Known rows, with every step that occurs
tira, kizo, subid: [1.304 -1.972 -1.619 2.176 -0.387 -0.220 1.070 1.692 -0.459 -0.784 0.195 3.216 -3.041 0.030 2.905 -3.664 0.466 -1.391 -1.235 -1.693 0.718 1.149 -0.620 -2.925 0.410 0.248 -3.348 2.727 -1.289]
zura, kizo, tira, kibok, kebe, gakago: [1.175 0.226 0.018 -1.880 -2.427 0.339 -0.005 -0.065 0.826 1.778 0.033 -1.949 2.412 -0.072 -1.186 0.232 1.049 -0.482 1.091 -0.007 0.160 -0.460 -2.548 -3.253 3.581 1.284 -0.365 -0.693 1.907]
kebe, gakago, kizo: [-1.629 0.391 0.240 -1.861 -0.868 2.715 -2.263 -0.136 1.670 2.241 4.923 1.156 2.013 0.472 0.182 -0.326 1.470 -4.710 0.264 -0.866 0.057 1.226 -1.669 2.823 -0.139 -1.046 2.207 -2.221 0.579]
bopovi, zura, kizo: [-0.569 0.576 2.345 -3.740 -0.649 0.849 5.048 1.943 1.993 -1.456 -1.570 -2.241 -3.674 -0.318 -2.003 -1.672 4.262 -2.532 2.079 -1.233 -0.439 -0.966 3.543 -2.691 -2.590 -0.816 -0.514 -0.206 -1.303]
gakago, kizo, tira: [-0.468 -3.171 1.174 0.183 1.017 -0.727 -1.694 -0.028 2.218 0.509 1.232 1.950 0.444 -0.366 0.945 2.596 -1.387 -1.527 0.724 0.863 -1.758 0.693 -1.254 2.188 -3.820 -2.710 1.002 -2.927 2.282]
fuvuz, zura, kizo: [0.415 -1.101 1.019 -1.909 1.015 -1.035 3.107 1.886 1.774 -1.577 0.415 -2.606 -5.401 1.161 -2.809 -1.021 1.341 -3.992 -0.609 -0.465 0.426 -2.553 2.308 -2.948 -0.154 0.594 -2.855 -0.548 -0.495]
bopovi, naretur, lifes, zura, kizo, subid: [5.408 -0.299 3.533 1.716 1.592 1.873 -1.384 0.872 0.907 -4.647 -3.041 -1.682 -0.160 3.535 -2.601 -2.216 -3.124 1.389 2.180 2.446 2.069 2.939 -3.364 -2.440 0.843 -1.081 -2.445 3.057 -3.224]
fuvuz, zura, kizo, tira, kibok, kebe: [0.911 -1.309 -0.600 -0.569 0.220 -3.123 2.095 1.494 1.535 0.635 -0.103 -2.249 -4.121 0.465 -1.763 -1.154 0.681 -0.437 0.344 0.028 -0.257 -2.373 0.599 -3.782 0.969 1.565 -2.572 -0.453 2.014]
gakago, kebe, kibok, zura: [-1.410 4.355 -2.713 1.908 -1.049 1.106 -0.249 0.536 -1.931 2.066 3.316 0.643 0.247 -0.690 1.201 2.006 2.222 0.477 -3.700 -0.931 2.161 0.850 3.704 3.833 -0.310 -0.904 4.149 -0.256 -4.419]
tira, kibok, guli: [-2.772 0.429 -0.947 0.361 1.281 1.257 2.267 -1.873 -3.207 -2.637 -3.110 1.037 -1.263 -2.042 -0.531 -1.041 -0.637 3.628 0.120 -0.743 1.799 -1.896 1.681 2.959 3.007 0.533 -1.134 2.225 -1.548]
lifes, naretur, bopovi, zura, kizo, tira, kibok, guli: [-1.041 1.846 1.284 -4.044 1.897 1.200 2.678 -1.732 2.331 -2.265 -0.908 -0.210 -1.756 -3.014 0.948 3.801 -2.078 4.045 1.797 -3.192 0.272 0.969 6.368 -2.429 -2.637 1.239 2.582 1.049 -0.548]
bopovi, naretur: [1.961 -1.934 0.065 1.485 1.148 -0.602 -0.736 0.516 0.002 -1.830 -2.071 -2.470 -1.435 0.612 -1.241 -2.689 0.730 1.061 0.969 -0.117 1.391 1.102 -0.354 -0.806 -0.670 -1.592 -0.479 1.508 -1.168]
tira, kibok, zura, kizo: [-1.194 0.466 0.727 -0.485 -0.011 1.685 1.492 1.020 -2.365 -1.261 -3.123 -1.990 -0.726 -2.575 -0.309 0.063 0.325 -0.582 -1.920 1.254 1.174 -0.920 2.716 0.104 1.559 1.848 -0.982 1.357 -1.959]
lifes, zura, kizo, tira, kibok, guli: [-0.177 -0.335 1.725 -1.028 2.772 0.201 -0.245 -1.320 -2.013 -2.061 -4.844 0.397 1.022 0.776 -0.149 2.741 -4.140 3.953 2.152 0.617 -0.114 -1.158 0.249 0.007 1.098 1.110 -1.822 1.478 -1.167]
kizo, tira, kibok, guli: [-1.525 -0.917 -0.894 0.964 2.394 -0.896 1.770 -2.771 -1.706 -1.986 -4.681 0.995 0.092 -0.929 -0.060 0.558 -3.312 4.949 1.510 -0.445 -0.673 -1.745 -0.375 1.866 1.594 0.230 0.042 0.297 0.964]
zura, kizo: [0.796 -1.497 2.492 -2.326 -1.450 1.898 1.810 1.190 1.019 -2.229 -0.689 -1.803 -1.426 -0.167 -1.926 0.276 2.273 -3.045 -0.361 0.554 1.310 -1.598 0.612 -2.128 0.261 -0.836 -2.940 -0.394 -1.280]
kebe, kibok, tira, kizo, subid: [1.514 1.469 -2.079 0.980 -2.429 -0.509 2.231 -0.715 -1.208 0.753 1.898 0.830 -0.772 -0.295 4.140 0.282 -1.543 2.343 -2.188 -2.416 -0.820 3.348 -0.176 -2.814 1.939 -0.507 -1.286 1.753 -2.360]
gakago, kebe, kizo, tira, kibok: [-0.732 -0.107 -0.869 3.985 -0.593 -3.313 0.392 -1.354 -2.302 3.558 1.789 3.646 1.588 0.827 0.894 1.191 0.919 0.291 -1.471 0.833 -0.366 -1.072 0.338 3.574 -1.350 -0.187 2.978 -0.061 -0.339]
kebe, gakago, kizo, tira, kibok: [-0.600 -0.808 0.055 0.512 0.905 0.678 -1.548 -1.615 0.425 2.966 2.287 1.300 3.356 0.588 0.974 1.556 -1.526 -2.325 0.606 0.118 -1.761 1.189 -2.350 2.110 1.034 0.300 3.275 -1.955 2.325]
kebe, kizo: [-1.965 -0.585 -0.367 0.106 -2.014 -0.206 -0.109 -0.691 -0.228 0.509 2.048 0.974 1.383 -0.648 0.687 -1.055 3.356 -2.659 -0.994 0.837 -1.228 -0.478 0.178 1.338 -2.449 -0.680 -0.873 -1.014 0.187]
naretur, bopovi, zura, kizo: [-1.011 1.194 1.656 -2.206 0.054 2.211 3.847 1.999 1.972 -2.830 -0.699 -2.199 -2.522 -1.224 -1.035 0.922 3.630 -2.562 0.473 -3.958 0.584 0.357 6.175 -3.604 -2.460 0.361 1.176 -0.394 -0.284]
lifes, zura: [-0.809 1.138 -0.885 0.495 2.391 0.880 -1.925 0.440 -2.318 -0.454 -0.830 1.452 -1.047 1.806 0.427 -0.336 0.189 0.403 -0.742 0.108 0.581 -0.807 0.221 2.177 -0.410 -0.082 -1.214 1.777 -1.053]
fuvuz, zura, kizo, tira, kibok: [1.283 -2.259 0.906 0.364 2.674 -3.020 3.959 0.576 0.847 -1.329 -2.116 -2.477 -4.140 1.563 -2.027 0.810 -1.400 -1.612 -0.349 0.181 -1.437 -2.988 1.616 -3.544 0.665 1.893 -2.071 -0.639 1.005]
gakago, kebe: [-0.738 1.611 -1.122 1.686 -0.622 -0.209 0.441 0.742 -1.328 1.023 2.689 2.534 -2.430 1.361 -0.864 -0.941 2.675 -0.724 -1.840 -1.086 3.471 -1.712 1.021 3.752 0.215 -2.133 1.718 0.922 -2.330]
bopovi, naretur, lifes, zura: [1.693 0.081 1.956 2.746 2.809 0.623 -2.208 -0.419 -0.940 -3.898 -2.316 -1.315 -0.504 2.769 -2.665 -3.316 -2.732 2.036 2.018 1.719 0.533 0.549 -1.108 1.488 -0.156 -1.355 -0.237 2.973 -2.528]
lifes, zura, kizo, tira: [1.379 -1.105 1.890 -1.189 1.732 0.167 -1.405 0.769 0.033 -0.980 -2.725 -0.208 0.560 2.438 -0.571 2.396 -1.969 0.065 0.844 1.318 -0.701 -0.911 -0.561 -1.685 -0.769 -0.028 -1.916 -0.285 -0.326]
zura, kizo, tira, kibok: [1.929 -2.814 2.038 0.398 0.275 -0.479 3.024 -0.284 0.313 -1.481 -3.642 -1.660 -0.205 -0.175 -1.541 2.404 -1.130 -0.298 -0.159 1.578 -0.520 -1.875 -0.053 -2.720 1.453 0.625 -1.874 -0.510 0.451]

Rows
[-1.726 1.646 -2.319 0.038 -2.413 1.275 -2.320 0.168 -0.529 4.031 4.872 1.093 1.558 -1.812 0.922 -2.338 2.924 -1.042 -0.277 -0.115 1.571 1.245 -1.519 2.504 2.858 0.411 1.182 0.521 1.647]
tira, kibok, kebe, gakago, kizo
[-0.617 1.556 -0.839 -1.341 0.238 2.439 -1.690 -0.612 1.753 -1.462 3.505 0.772 -1.715 -1.670 1.568 2.673 0.773 0.214 -2.914 -1.906 2.532 1.264 3.899 -0.140 -1.696 0.006 0.986 0.839 -0.621]
lifes, naretur, bopovi
[-0.955 -0.079 -0.613 2.087 -1.496 -2.956 -0.846 -0.854 -0.518 2.981 3.281 3.619 1.610 1.403 1.026 0.840 1.560 -0.791 -0.870 -0.113 -0.527 -0.779 -0.395 3.214 -3.116 -1.578 2.897 -1.165 -0.316]
gakago, kebe, kizo, tira
[1.424 -0.271 3.922 2.038 2.600 0.930 0.777 -1.320 -1.176 -3.995 -3.368 0.024 0.884 1.977 -2.738 0.802 -4.258 1.176 0.860 3.445 -1.201 -2.488 -0.696 0.628 2.012 0.758 -1.649 1.322 -0.992]
naretur, lifes, zura, kizo, tira, kibok
[3.756 -2.051 4.349 1.568 2.669 -0.631 -1.792 -0.196 1.107 -4.215 -3.986 -2.623 1.115 2.986 -3.237 -0.909 -4.558 2.004 3.479 2.554 -0.742 0.410 -1.925 -1.662 -0.889 -1.137 -0.767 1.510 -1.710]
bopovi, naretur, lifes, zura, kizo, tira
[3.748 -2.018 4.101 3.631 3.455 -0.843 -0.383 -1.019 -0.907 -3.919 -5.428 -2.483 0.876 2.651 -2.878 -0.503 -5.307 3.158 2.700 3.346 -0.552 0.290 -1.293 -1.426 1.172 0.115 -0.747 2.853 -1.788]
bopovi, naretur, lifes, zura, kizo, tira, kibok
[-0.351 2.154 1.370 -4.157 0.184 2.648 2.040 0.837 3.588 -1.891 2.625 -1.028 -3.219 -2.246 0.396 2.460 2.240 -0.911 -0.075 -2.931 1.353 1.381 6.594 -3.084 -4.044 0.245 1.527 0.587 -1.239]
lifes, naretur, bopovi, zura, kizo
[-1.533 3.545 -3.565 -3.109 -3.561 1.887 -3.319 0.964 0.582 2.950 5.046 -0.436 1.191 -0.053 -0.319 -4.490 4.759 -1.191 0.342 -2.028 1.622 0.210 -3.125 0.633 2.658 -0.269 0.499 -0.351 1.566]
kibok, kebe, gakago
[3.318 -0.311 0.367 -1.583 0.649 -0.046 2.960 2.786 2.488 -1.720 0.028 -1.466 -5.679 2.389 -1.413 -0.984 0.819 -3.491 -1.126 -0.555 1.490 -0.087 -0.663 -4.818 0.442 0.527 -3.820 0.141 -0.542]
fuvuz, zura, kizo, subid
[-1.407 0.081 -2.668 -1.088 -4.031 -2.359 -3.231 0.281 1.294 2.893 3.400 1.089 2.759 -1.267 1.428 -2.214 3.733 0.010 0.882 0.447 -1.446 0.017 -2.682 0.066 -2.667 -1.064 -0.860 -2.001 3.441]
kibok, kebe, kizo, tira
[-0.657 -0.715 1.233 -3.398 -0.337 0.662 -1.174 1.487 1.020 -1.345 -2.833 -1.995 0.656 -1.221 -0.151 1.091 -1.149 -0.819 0.170 0.279 -0.790 -0.396 0.232 -1.552 -2.085 0.023 -0.262 -2.164 -0.156]
kibok, zura, kizo, tira
[-2.375 -0.601 -0.966 1.580 0.404 -2.059 -0.807 -1.529 -1.964 1.725 -1.509 0.966 3.680 -1.884 2.219 0.648 -0.728 0.597 -0.938 1.559 -3.497 0.184 0.323 1.869 -2.640 1.530 1.161 -1.324 1.594]
kebe, kizo, tira, kibok, zura
[-1.811 -1.863 0.158 1.084 1.975 -0.774 -1.917 -0.264 -0.316 1.006 -0.761 1.768 1.033 -2.329 2.194 2.552 -2.561 0.276 -0.099 1.397 -1.811 1.325 0.750 3.473 -3.059 -0.393 2.068 -1.997 1.584]
gakago, kizo, tira, kibok, zura
[0.299 -1.522 -0.722 3.052 2.247 -1.546 1.960 -1.616 -1.454 -0.364 -3.306 0.445 -0.449 0.322 0.074 0.822 -1.567 1.726 -0.757 0.703 -1.064 -1.845 -0.509 0.540 1.265 0.837 -0.182 0.134 1.902]
kizo, tira, kibok
[-1.323 1.551 -3.042 1.513 -1.985 -0.104 0.289 0.914 -2.004 1.124 0.651 0.207 -1.553 -1.928 0.128 -3.312 3.520 1.601 -1.267 0.119 2.105 -0.989 0.363 1.493 3.078 0.606 -1.729 2.080 1.101]
tira, kibok, kebe
[-2.433 1.258 -1.211 2.691 -0.533 -2.951 -0.974 -0.558 -2.753 3.805 1.145 3.265 1.972 -0.274 2.283 0.938 0.038 0.647 -1.730 0.525 -0.468 -0.136 1.239 4.518 -2.501 0.314 4.297 -0.281 -0.741]
gakago, kebe, kizo, tira, kibok, zura
[0.828 0.904 -0.337 -1.068 -1.053 1.487 0.352 0.016 0.950 -0.461 -0.852 -3.493 2.860 -2.168 0.726 4.247 -0.402 0.203 -1.725 0.739 -1.741 1.158 2.398 -2.518 -0.889 0.200 0.566 -2.980 -1.558]
kebe, kibok, zura, kizo, tira
[3.981 -0.121 1.418 -1.905 -1.849 2.794 1.954 2.167 1.938 -2.382 -0.994 -0.697 -1.582 0.749 -0.664 0.255 1.424 -2.472 -1.050 0.241 2.525 1.266 -2.562 -4.087 1.170 -0.652 -3.990 0.326 -1.107]
zura, kizo, subid
[-0.009 -0.058 -2.846 1.994 -0.433 -2.087 -0.337 -0.418 -0.945 1.570 -1.450 0.478 -0.068 -0.564 0.337 -1.121 0.597 3.330 -0.012 0.376 -0.322 -0.741 -1.668 0.314 1.632 0.340 -0.667 0.413 3.016]
kizo, tira, kibok, kebe
[-2.307 0.490 -0.638 -0.950 1.150 1.141 -3.173 -0.980 -0.214 3.228 1.814 0.877 3.956 -0.673 1.918 1.305 -2.368 -1.672 0.350 -0.097 -2.169 2.192 -1.505 3.236 -0.232 0.754 4.502 -2.507 1.810]
kebe, gakago, kizo, tira, kibok, zura
[-0.073 -1.543 0.873 -1.624 2.684 -2.339 3.702 -0.483 0.539 -2.575 -3.197 -1.733 -3.700 0.438 -2.182 0.517 -2.924 1.190 1.440 -0.913 -0.808 -2.978 2.017 -2.194 0.780 1.712 -2.091 -0.257 0.317]
fuvuz, zura, kizo, tira, kibok, guli
[-2.267 -0.425 0.063 -1.619 1.082 1.126 -1.724 -2.713 0.202 1.487 1.372 1.856 3.879 -0.550 0.909 1.442 -3.302 0.608 2.421 -1.100 -1.178 0.970 -2.098 3.462 0.956 -0.143 3.230 -2.059 1.726]
kebe, gakago, kizo, tira, kibok, guli
[-0.660 -1.972 -0.401 2.727 0.030 -2.581 0.827 -2.299 -1.373 1.372 -0.985 1.134 2.777 -0.669 1.138 1.143 0.024 -0.145 -0.731 1.756 -3.085 -0.516 -0.620 1.017 -1.533 0.880 -0.057 -0.973 1.997]
kebe, kizo, tira, kibok
[-0.253 1.394 -3.145 0.585 -1.021 -0.806 -1.264 -0.724 -0.951 3.107 0.542 0.085 2.089 0.387 0.334 -1.753 0.701 1.795 0.459 -0.855 -0.571 -0.237 -3.236 0.134 3.259 1.399 1.157 -0.291 3.518]
kizo, tira, kibok, kebe, gakago
[-1.017 0.451 -1.354 0.704 -2.378 -1.194 2.303 -1.034 -1.852 0.772 2.282 -0.349 -0.360 -1.262 3.042 0.327 -0.952 1.898 -1.740 -2.504 -1.750 0.768 2.590 -1.536 1.163 -0.659 -0.161 0.986 -2.333]
kebe, kibok, tira, kizo
[-1.524 1.184 -0.689 1.732 -2.421 -1.358 -0.264 0.019 -1.070 2.660 4.571 3.500 0.301 0.707 0.501 -0.453 3.887 -2.116 -1.997 0.031 1.482 -0.986 1.017 4.153 -2.336 -1.752 2.137 0.051 -2.018]
gakago, kebe, kizo
[-1.342 1.127 -2.036 -3.039 -2.968 0.431 -5.235 0.668 2.695 4.601 6.136 1.360 3.285 -0.169 1.089 -1.541 2.125 -1.648 1.887 -1.126 -0.472 1.901 -4.186 1.564 -0.386 -1.479 2.243 -2.843 3.494]
kibok, kebe, gakago, kizo, tira
[-1.330 2.926 -3.491 0.226 -2.037 1.143 -0.929 -0.077 -1.854 3.234 2.519 -0.012 0.944 -0.505 -0.077 -3.640 3.647 0.126 -0.944 -0.971 1.799 -0.345 -1.595 1.108 4.917 1.720 0.328 1.665 1.083]
tira, kibok, kebe, gakago
[1.583 1.116 -0.384 -1.559 -0.884 3.485 -2.415 0.482 2.496 2.106 4.825 2.233 1.928 1.361 1.506 -0.116 0.702 -4.092 -0.563 -0.977 0.790 4.163 -4.661 1.259 0.707 -0.988 1.414 -1.608 0.643]
kebe, gakago, kizo, subid
[1.638 1.555 0.356 -3.138 -1.295 3.180 -0.501 2.825 0.899 -1.821 -1.959 -1.241 -1.079 -1.209 0.652 -0.238 0.440 -1.682 -1.258 0.130 2.296 2.377 -1.298 -2.449 -0.449 0.248 -2.156 -0.169 -1.527]
kibok, zura, kizo, subid
[3.448 -0.651 2.303 2.413 1.277 -0.904 -2.476 0.149 -0.349 -2.522 -3.259 -2.582 1.208 1.543 -2.662 -2.470 -3.378 4.163 3.379 2.921 0.387 0.829 -1.904 -1.669 1.216 -0.122 -1.028 2.810 -0.502]
bopovi, naretur, lifes, zura, kizo, tira, kibok, kebe
[-0.389 -1.917 -0.995 1.464 -0.646 -1.646 -2.202 0.031 0.751 2.357 1.628 2.163 0.796 -1.913 1.747 0.978 0.018 0.852 0.610 1.431 -0.605 1.055 -1.111 2.171 -1.374 -1.393 0.603 -1.315 3.220]
gakago, kizo, tira, kibok, kebe
